Each row was made from one walk, in order. Every step used is in the known rows, and no mark comes twice. Write each row's walk.
In the rows, zero is written as 128.
Known rows:
gurop -> vani -> zabuver: [147 117 123 122 131 152 192 165  94 124 113 125 155 160 167 179 113 160
 116 102 177 148 130  84 128 117 103 120 145 146 126 123 148 185 116  94
 129]
dabe -> gukerar -> manaka -> soza: [147 152 129 129 155  37 158 171  73 117  41 140 120 160 121 170 124 187
 110 104 145 145 127  92 107 176 106 117 161 166 116 112 173 176 136  99
  51]
ludo -> vani -> zabuver -> soza -> kigan: [147 145 110 114 124 161 119 166  79 110 125 115 139 136 131 192 119 175
 111 100 159 131 120 103 129 131 108 135 136 170 130 127 180 172 121 105
 134]
ludo -> vani -> zabuver -> soza -> manaka: [148 144 113 116 130 162 120 163  81 124 111 122 134 155 125 194 122 173
 114  99 158 128 122 104 121 132 108 126 143 167 131 130 181 182  96  89
 132]
kefa -> manaka -> soza: [145 160 143 119 162  54 166 154  96 118  96 123 177 139 126 177 117 191
 113  98 153 131 103  89 108 128 106 121 152 177 112 117 155 178 127 110
 107]
kuro -> ludo -> vani -> gurop -> tifo: [136 109 134 149 179 111 106 183  72 103  89 130 191 150 131 210 117 157
 113 112 120 105 131  80 132 154 110 119 125 161 123 111 186 191  63  85
 136]
gukerar -> dabe: [154 141 129 119 126 159 203 161  71 114 104 142 146 159 137 197 126 152
 120  95 112 141 134  84 122 148 115 101 146 157 108 149 160 185 129 107
 101]
tifo -> gurop -> vani -> zabuver -> gukerar: [158  91 129 137 118 143 166 166  98 129  95 113 129 142 183 180 105 173
 110  70 151 146 130  80 132 125 102 119 152 140 121 110 153 188 100  86
 123]
zabuver -> vani -> gurop -> tifo: [167 113 140 137 141 117 233 169  97 117 146 125 192 140 128 156 113 152
 109 124  99 119 123  60 145 159 116 121 133 156 109 113 125 194 106 102
 132]
zabuver -> soza: [160 138 126 116 143 123 145 176  97 113 135 141 147 147 126 174 117 181
 116  98 138 139 120  97 124 141 118 128 144 162 105 179 150 183 132 107
 113]
zabuver -> gukerar -> manaka -> soza: [149 158 132 117 146  61 127 163  92 124  71 141 113 139 115 181 116 195
 123  68 150 136 117  91 114 140 109 119 160 166 106 150 171 178 134 111
  70]
manaka -> soza -> kigan -> gukerar -> zabuver -> vani: [160 173  95 126 115  74 179 125  88  94 137 117 133  97 101 178 127 211
 115 104 128 128 105  84 115 134  86 128 168 180  85 116 152 161 154 132
 105]
ludo -> vani: [147 133 121 122 145 118 160 173  74  99 118 136 173 159 130 193 124 169
 123 105 140 130 126  83 130 134 113 125 135 162 120 152 173 186 109 101
 127]
vani -> gurop: [157 127 139 136 149 115 179 177  90 110 132 129 184 146 125 176 122 147
 112 127 126 123 127  73 130 154 113 118 139 164 112 144 138 188 112 108
 119]
dabe -> gukerar -> manaka -> soza -> kigan: [145 162 120 133 153  40 144 162  71 116  40 123 108 140 118 168 122 198
 107 103 154 143 120  92 108 181  98 125 158 174 116  96 184 165 149  99
  52]
soza -> zabuver -> gukerar: [155 148 132 141 119 134 150 160 107 112 122 117 121 143 107 186 119 199
 132  75 115 135 116  82 116 149 129 129 152 163  95 213 142 186 127 128
 103]
zabuver -> soza -> manaka: [159 151 119 124 145 128 129 161  97 128 115 131 124 144 115 174 119 192
 115  95 148 133 115  97 117 147 109 126 150 167 108 162 164 182 118  90
 111]
dabe -> gukerar: [148 133 129 125 147 106 189 181  74 107  92 141 151 170 137 168 125 171
 111 109 118 151 136  86 119 178 118 122 147 157 113 153 149 181 133 103
  87]
tifo -> gurop: [162 102 129 139 139 119 192 169  92 108 131 122 153 144 161 170 114 176
 109  93 130 138 127  75 131 137 110 118 146 151 110 138 145 189 111  94
 121]
vipas -> zabuver -> vani -> gurop: [156 131 140 113 170 125 208 167  96 122 157 127 164 148 127 162 111 151
 105 121 101 123 122  76 165 162 106 117 140 162 106 136 114 189 119 130
 129]
manaka -> soza -> zabuver -> gukerar: [154 160 134 140 128  84 124 144 109 102 105 116 125 134 103 186 116 204
 128  72 130 128 109  89 105 135 117 124 161 173  91 184 150 178 136 130
  95]
manaka -> soza -> kigan -> gukerar -> zabuver: [154 172  92 131 123  58 141 130  86  90 118 114 122  96 108 191 126 209
 112  95 134 131 110  90 106 132  90 129 171 181  92 125 163 158 150 122
  97]
vani -> zabuver -> soza -> kigan -> gukerar: [147 154  88 112 123 174 144 155  86 114 152 122 123 106 133 175 122 183
  98  98 153 143 124 101 115 128 105 133 157 170 122 129 156 165 142 116
 126]
kigan -> soza -> manaka: [155 157 100 128 138 117 165 131  95 115 120 139 136 116 121 176 128 189
 109  99 176 127 119  78 107 135  90 124 167 182 113 139 167 175 111  91
 116]
soza -> zabuver -> vani -> gurop: [167 138 139 152 120 141 216 157 108 113 157 109 167 145  94 167 126 174
 122 134 111 115 111  65 132 161 119 123 143 166  94 162 120 193 115 133
 126]
zabuver -> gukerar -> kigan: [146 146 127 120 126 111 147 172  86 111 110 143 121 145 125 182 121 194
 118  70 140 147 122  84 125 150 112 133 185 163 116 162 163 177 140 114
  97]
ludo -> kuro: [131 132 131 124 180 143 153 179  86 103 132 148 175 159 138 186 124 177
 126 105 138 132 131  78 126 142 110 114 139 163  97 167 169 187 109 105
 121]
vipas -> zabuver: [144 135 129 107 177 113 172 167  93 114 140 131 137 153 145 175 106 167
 110  90 119 142 127  89 150 144 112 121 147 160 110 167 132 183 131 119
 118]
kuro -> ludo: [132 128 133 126 173 147 148 175  83 106 126 149 172 162 140 192 124 177
 122 102 148 130 129  90 124 138 109 116 133 157 105 168 162 186 107 109
 124]
kefa -> manaka -> soza -> kigan -> gukerar: [140 179 106 124 160  57 148 138  85 110  98 110 159  93 117 179 120 207
 100  97 154 128  99  86 101 129  91 129 163 187 115  85 171 161 139 115
 109]
tifo -> gurop -> vani: [163  89 126 148 139 103 180 169  95 117  96 115 150 145 176 176 107 178
 111  91 153 139 124  70 132 131  99 119 148 142 115 111 157 189 101  78
 122]
vipas -> zabuver -> soza: [152 139 126 103 174 110 128 172  98 119 136 133 121 146 135 176 104 176
 107  85 118 141 121 103 148 149 114 127 149 162 107 176 139 181 132 118
 115]
dabe -> gukerar -> manaka -> soza -> zabuver -> vani: [155 158 130 142 132  56 187 156  86 121  59 125 111 159  97 162 128 204
 117 114 132 136 114  84 109 183 109 119 163 167 103 122 157 180 136 118
  57]
kuro -> ludo -> vani: [129 128 127 127 173 138 117 177  69  99 107 147 178 165 132 210 126 176
 123 104 149 120 129  91 127 137 106 119 127 161 114 152 188 187  88 103
 133]
kigan -> gukerar: [146 144  91 122 147 124 188 161  78 100 145 148 159 124 128 179 129 178
 106 103 128 142 131  79 114 131 108 122 162 161 111 152 148 179 126 114
 120]
gukerar -> manaka -> soza -> kigan: [147 167 117 128 152  53 143 149  86 116  83 117 117 122 117 172 116 200
 114  97 179 132 109  87 114 139  91 124 155 177 112 108 181 166 149 104
  77]

Write each row's walk:
[171 154 123 130 110  98 136 157 103 127 110 121  98 149 101 193 125 204
 129  91 120 133 110 101 116 154 112 127 160 166  87 181 154 182 117  98
  98]
gukerar -> zabuver -> soza -> manaka
[144 169  90 128 148  79 142 134  81  89 124 121 144  94 119 177 121 198
 103  96 154 132 114  86 106 126  89 128 164 182 106 112 169 158 151 118
 109]
manaka -> soza -> kigan -> gukerar
[160 110 137 147 153  92 179 176  94 111 118 117 182 137 137 173 109 146
 105 112 104 123 129  66 132 158 121 123 139 159 119 120 140 190  98  87
 122]
vani -> gurop -> tifo
[147 122 129 117 124 154 164 167  97 129  99 128 137 153 161 184 110 168
 120  76 163 149 131  87 128 123 107 122 148 146 122 140 152 184 117 100
 119]
gurop -> vani -> zabuver -> gukerar
[148 141 126 128 149  78 182 184  70 124  57 143 121 169 126 168 127 181
 111 109 135 151 133  86 116 186 116 119 154 157 119 132 166 182 129  96
  60]
dabe -> gukerar -> manaka
[169 124 137 161 122 123 216 156 111 115 145 100 164 137 105 165 115 173
 118 122  93 115 113  59 134 164 125 125 143 161 100 143 121 195 105 116
 128]
soza -> zabuver -> vani -> gurop -> tifo
[143 172 134 123 159  57 152 145  93 116  95 103 164 115 123 174 114 202
 110  98 162 128  95  88 110 132  96 130 148 185 113  98 167 165 143 111
 106]
kefa -> manaka -> soza -> kigan
[153 132 113 123 126 153 139 161  98 127 108 110 127 132 155 178 108 179
 110  96 184 144 118  95 127 125  97 133 144 157 124 114 165 171 131  94
 126]
gurop -> vani -> zabuver -> soza -> kigan
[169 143 105 132 108 108 220 155  86 107 155 136 156 122  97 184 137 177
 114 128  87 124 121  72 125 155 106 120 165 163  88 139 126 184 115 130
 117]
kigan -> gukerar -> zabuver -> vani -> gurop
[158 154 133 140 103 159 158 152  92 118  93 120 105 147 106 204 124 184
 132  68  92 135 123  83 114 159 129 112 156 162  93 195 155 187 127 127
  91]
soza -> zabuver -> gukerar -> dabe
[143 153 113 107 152  89 122 151  93 115 112 144  93 118 130 186 110 194
 101  60 138 142 120  90 138 153  97 134 200 177 118 151 158 170 138 124
 101]
vipas -> zabuver -> gukerar -> kigan -> soza
[164 151 140 151 129  91 184 141 109 104 136 110 166 136  92 169 122 182
 121 125 127 109 104  74 120 146 108 119 151 176  91 139 130 185 125 134
 114]
manaka -> soza -> zabuver -> vani -> gurop
[154 155 129 144 121 109 143 162 103 127  92 118  94 143  97 186 120 208
 132  74 130 135 113  81 114 156 126 127 159 163 100 193 157 187 125 121
  79]
soza -> zabuver -> gukerar -> manaka
[147 142 133 104 104 203 184 161  79 128 109 138 123 156 146 198 123 149
 120  70 115 148 139  95 121 139 121 106 149 155 117 153 151 183 127 117
 105]
vani -> zabuver -> gukerar -> dabe
[142 185 107 123 146  79 155 132  71 116  71 113 146  96 117 196 125 194
 101  92 134 129 104  88  97 138  91 114 165 186 114  70 183 162 139 114
  96]
kefa -> manaka -> soza -> kigan -> gukerar -> dabe
[154 121 122 119 128 149 153 171 100 128 110 127 140 154 156 180 110 169
 113  97 175 147 125  96 125 121 106 125 147 149 123 130 154 183 118  93
 127]
gurop -> vani -> zabuver -> soza
[144 163  90 125 156  56 157 150  77 109  95 145 128 115 112 180 127 194
 105  98 155 136 121  84 101 129  96 116 177 170 114 112 172 173 130 109
  84]
kigan -> gukerar -> manaka -> soza
[141 134 125 108 123 164 143 171  77 112 116 133 150 157 137 197 121 163
 122  81 138 136 132  95 130 128 118 125 139 160 127 152 168 185 107 110
 127]
ludo -> vani -> zabuver -> gukerar
[150 147 115 110 122 176 149 162  95 119 148 115 128 129 139 172 115 178
 108  99 161 144 120 104 125 132 110 133 142 168 120 142 152 169 144 112
 124]
vani -> zabuver -> soza -> kigan
[143 127 123 121 115 139 154 167  91 128  88 127 119 152 156 187 113 178
 113  75 176 153 126  86 126 128 100 129 180 150 132 117 164 177 125  99
 114]
gurop -> vani -> zabuver -> gukerar -> kigan
[158  87 125 141 125 142 191 165  96 123 108 109 143 148 188 175 108 166
 106  91 164 144 130  78 132 120  99 117 148 140 126  96 150 188  98  81
 131]
tifo -> gurop -> vani -> zabuver
[162 143 130 139 116 151 228 151 108 110 163 118 152 152 106 164 125 193
 129 115 122 130 110  71 129 146 122 125 146 161  91 183 124 190 129 133
 124]
soza -> zabuver -> vani
[141 130 120 113 130 161 172 169  75 107 131 130 166 163 144 192 124 156
 118 105 152 135 132  92 129 122 114 123 136 160 132 136 164 185 105 105
 137]
ludo -> vani -> zabuver
[148 158 100 137 128  81 155 149  72 112  63 142 104 136 119 174 135 200
  96 105 164 144 126  83 100 186  89 132 208 181 130 100 185 166 127  87
  79]
dabe -> gukerar -> kigan -> soza -> manaka
[149 150  92 121 129 153 197 153  61 107 113 151 141 129 128 201 134 161
 106  96 103 141 138  80 110 142 107 104 165 159 110 133 163 179 126 113
 105]
kigan -> gukerar -> dabe
[147 146 135 101 154 143 148 162  80 127  94 137 103 150 140 200 108 161
 115  57  81 143 133  95 146 161 115 107 153 158 105 168 149 183 132 124
  95]
vipas -> zabuver -> gukerar -> dabe
[164 101 118 144 126 143 143 157 102 141  88 102 112 140 171 175 106 183
 103  85 170 137 122  89 125 128  94 120 156 147 126  89 166 186  88  66
 128]
tifo -> gurop -> vani -> zabuver -> soza -> manaka
[153 166  82 124 143 104 118 159  81 118 109 129 102  96 107 177 122 208
 102  97 153 138 113  93 112 148  99 136 162 173 113 127 182 165 144 106
  93]
zabuver -> soza -> kigan -> gukerar -> manaka
[150 147 131 117 141 102 152 176  89 131  87 143 113 147 120 179 119 190
 125  73 140 143 124  84 123 150 116 122 153 158 109 169 165 185 127 108
  78]
zabuver -> gukerar -> manaka
[160 156 132 139 126  98 194 136 109 101 141 116 153 142 102 167 121 200
 126 107 137 123 103  80 118 133 109 121 154 172  89 159 134 182 137 135
 114]
manaka -> soza -> zabuver -> vani
[147 159  90 109 172 112 110 155  88 112 137 121 102 100 125 178 107 194
  93  84 118 139 118 101 139 150 100 136 160 173 111 144 155 164 146 123
 116]
vipas -> zabuver -> soza -> kigan -> gukerar
[144 176 141 140 132  45 122 146 104 120  71 105 123 127  98 188 119 224
 117  73 146 129  89  89  99 144 110 133 193 184 111 128 167 174 132 125
  90]
kefa -> manaka -> soza -> zabuver -> gukerar -> kigan
[162 157 136 151 134  62 176 148 103 124  97 113 133 137  85 170 123 189
 119 124 146 112 102  74 116 154 105 116 159 174 100 117 151 185 120 124
  85]
gukerar -> manaka -> soza -> zabuver -> vani -> gurop
[148 167 141 140 146  57 157 144 107 117  95 102 157 136 107 182 118 206
 119  97 144 125  93  86 101 133 114 123 159 181 105 136 150 180 125 121
 105]
kefa -> manaka -> soza -> zabuver
[159 152 106 145 117 116 170 133 109  98 139 128 135 114 109 183 127 197
 117 101 157 127 115  75 104 135 109 130 168 181 102 179 148 178 124 120
 116]
kigan -> soza -> zabuver
[163 102 115 142 120 143 142 160  99 127 102  94 118 121 176 175 102 185
 100  87 171 140 120  88 131 128  93 129 147 150 124  86 166 176 114  82
 129]
tifo -> gurop -> vani -> zabuver -> soza -> kigan
[153 158 101 148 109  97 159 137  99  97 126 129 112 116 106 186 130 209
 108 100 175 133 109  75 105 143 101 137 210 183 117 147 167 171 134 118
 107]
gukerar -> kigan -> soza -> zabuver
[164 128 141 127 138 138 232 170  94 115 159 134 195 149 118 159 125 152
 114 138 120 120 121  67 144 156 109 117 133 161 104 134 123 192 117 121
 129]
zabuver -> vani -> gurop
[144 135 132 106 121 177 176 168  94 122 138 135 139 152 148 178 119 164
 119  76 138 148 133  94 126 129 121 122 147 156 117 171 138 182 127 118
 118]
vani -> zabuver -> gukerar
[145 157  83 127 143 130 170 149  76  98 142 124 142  98 126 176 125 192
 103 103 141 139 122  78 116 138  97 133 157 171 112 132 162 163 145 115
 119]
soza -> kigan -> gukerar
[146 160  87 114 126 150 139 157  83 128 125 123  98 106 124 176 122 191
  98  99 167 143 121 100 112 134 102 131 163 170 127 111 170 165 139 110
 104]
vani -> zabuver -> soza -> kigan -> gukerar -> manaka
[143 165  80 129 147 104 164 152  73 114 112 124 115  98 116 176 127 200
 103 102 156 139 120  77 114 145  94 130 163 171 119 113 178 164 143 108
  94]
soza -> kigan -> gukerar -> manaka
[150 165 128 145 119  69 115 144 103 101  96 116 106 131  98 188 119 215
 122  71 143 132 105  89 105 141 110 131 193 177 100 162 163 172 143 129
  89]
manaka -> soza -> zabuver -> gukerar -> kigan
[158 117 139 121 173 105 208 167  99 123 146 118 162 140 137 160  99 150
 100 110  82 123 124  71 166 165 112 120 140 157 112 116 116 191 108 113
 131]
vipas -> zabuver -> vani -> gurop -> tifo
[171 139 135 119 100 117 239 157 100 112 156 133 147 160 113 177 129 188
 135 111 105 136 115  80 137 148 115 123 149 157  80 177 122 188 132 126
 112]
gukerar -> zabuver -> vani
[134 122 135 140 177 129 106 184  70 102 100 138 194 158 121 212 127 158
 117 124 139 105 129  85 131 151 105 116 123 165 118 131 185 189  74 102
 134]
kuro -> ludo -> vani -> gurop
[140 146 128 107 160  99 131 170  89 118 112 135  98 144 134 184 107 188
 107  61 119 147 123  92 149 157 109 131 185 164 117 161 150 175 140 124
 100]
vipas -> zabuver -> gukerar -> kigan
[143 152  83 115 125 160 115 159  70 105 129 122 135 113 125 195 124 181
 102 101 151 132 122 101 119 127 102 135 150 172 131 115 185 167 119 109
 135]
ludo -> vani -> zabuver -> soza -> kigan -> gukerar
